Each row was made from one small tree. The marks that hang from a mark follow it in brackets, in the order of their numbers. Every link used is in the known rows. Write each row's tree.
In the rows, 128 means zero.
Known rows:
Z765{Z519}: [142 121 140 165 140  73 131 108 129 145 130 146 127 114 104 134  96 176
 110]
Z50{Z677 Z765}: [119 115 121 122 128  93 139 111 122 136 135 129 119 132 111 137 125 123
 124]
Z100{Z519{Z765}}: [137 148 111 132 117  96 130 143 116 185 133 142 108 115 148 119 108 142
  92]
Z519{Z677}: [132 114 125 114 146  76 127 138 131 147 132 123 125 126  83 131 119 143
 125]
Z255{Z677 Z765}: [123 132 109 112 181 123 118 130 136 152 149 170 132 124 108 142  82 163
  94]
Z519{Z677 Z765}: [129 116 130 114 115  57 134 138 133 153 140 119 118 121 106 132 128 140
 118]
Z255{Z100 Z677}: [126 138 118 118 174 125 122 134 129 140 144 172 123 142 118 148  78 159
 105]
Z255{Z100{Z50 Z519} Z677}: [137 168 113 102 149 213 111 157 121 141 128 155 127 146 157 118  96 106
 113]
Z673{Z765{Z519}}: [151  81 135 169 169  44 122  97 126  97 114 163 145 108 122 155 106 202
 114]
Z255{Z100{Z50} Z677 Z765{Z519}}: [124 129 146 138 184 216 106 118 150  99 135 168 150 152 122 136  99 131
 119]
Z50{Z100{Z519} Z677 Z765}: [106 147 102 152 114 181 144 116 108 135 121 127  98 149 152 115 157  88
 144]
Z231{Z677}: [146 136  93 133 151  65 146 145  92 187 156 120 148 127 101 137  98 170
  56]
Z255{Z100{Z50} Z677}: [129 152 116  96 142 163 116 146 131 121 146 154 146 142 137 140  91 130
 113]
Z673{Z765{Z519{Z100{Z50{Z677}}}}}: [148 104 167 117 107  84 128 114 122  54 105 106 148  95 157 142 154 152
 175]
Z673{Z765{Z519{Z100{Z50} Z677}}}: [143  93 151 127 111  91 123 121 138  64 105 103 155 101 140 136 163 149
 164]
Z765{Z519{Z100 Z677}}: [131 119 158 146 113  81 139 121 140 131 119 105 115 107 102 125 141 152
 152]
Z255{Z100{Z50{Z765}} Z677}: [111 143  97 117 128 187 121 126 139 121 149 158 148 153 150 140 106 108
 102]
Z673{Z765{Z519{Z100{Z50}}}}: [143 108 136 141 105  81 122 116 131  77 118 125 165  91 162 145 136 175
 136]
Z100{Z50}: [134 145 108 104 110 104 120 144 124 140 145 126 157 117 124 130 105 139
 106]

Write each row's tree:
[137 132 125 119 122 105 131 149 123 174 121 120  99 125 127 111 135 117
 118]
Z100{Z519{Z677 Z765}}
[125 150  86 128 102 177 123 137 122 159 132 132 140 131 156 110 125  94
  94]
Z100{Z50{Z765} Z519}
[126 109 135 148 100 144 134 106 145 112 123 110 145 137 114 118 151  99
 136]
Z100{Z50{Z765{Z519{Z677}}}}
[117 104 157 149 156 126 125 119 155 124 122 115 125 118  87 126 142 146
 144]
Z255{Z765{Z519{Z100 Z677}}}
[138 143 171 112  78 113 137 126 125 102 121  89 129 102 139 122 146 125
 170]
Z765{Z519{Z100{Z50{Z677}}}}
[121 129 119 101  97 131 132 124 122 116 137 110 143 133 131 130 137  94
 133]
Z100{Z50{Z677 Z765}}
[119 131 132 108  82  55 142 143 136 151 139  98 114 106 125 131 145 143
 130]
Z519{Z100 Z677 Z765}
[125 130 170 117 122 159 123 123 139  94 124  99 139 113 123 123 148 120
 164]
Z255{Z765{Z519{Z100{Z50{Z677}}}}}
[121 132 140 101 199 252  96 152 129 110 117 133 130 165 116 115 129  76
 143]
Z255{Z100{Z50{Z677} Z519} Z765}
[132 157 119 124 149 155 125 144 122 167 134 171  98 140 162 128  93 133
  98]
Z255{Z100{Z519{Z765}} Z677}
[119 120 155 153  94  98 150  94 131 120 122 111 109 114 131 131 147 133
 151]
Z50{Z677 Z765{Z519{Z100}}}
[101 135  88 162 118 188 140 125 124 146 122 124 105 154 135 109 166  86
 134]
Z50{Z100{Z519{Z677}} Z765}
[118 137 122 117 141 229 117 135 122 117 118 126 123 164 144 116 141  60
 138]
Z255{Z100{Z50{Z677 Z765} Z519}}
[152  64 150 157 174  53 123 102 132  85 102 141 137 117  99 147 132 178
 143]
Z673{Z765{Z519{Z677}}}
[109 122 137 185 106 139 153  80 123 101 125 128 110 144 132 133 157 120
 158]
Z50{Z100 Z677 Z765{Z519}}
[111 143 121  94  63 130 139 130 125 115 138  90 138 115 151 127 155  97
 146]
Z519{Z100{Z50{Z677 Z765}}}
[141 144 119  96 123 163 117 162 120 148 117 107 129 130 123  99 138  89
 133]
Z100{Z50 Z519{Z677}}
[116 147 111 143 101 145 140 142 119 151 125 117  96 138 147 110 161 105
 138]
Z50{Z100{Z519{Z677 Z765}}}
[125 124 133 131 159 154 119 148 131 153 120 135  99 153 118 118 131 107
 124]
Z255{Z100{Z519{Z677 Z765}}}
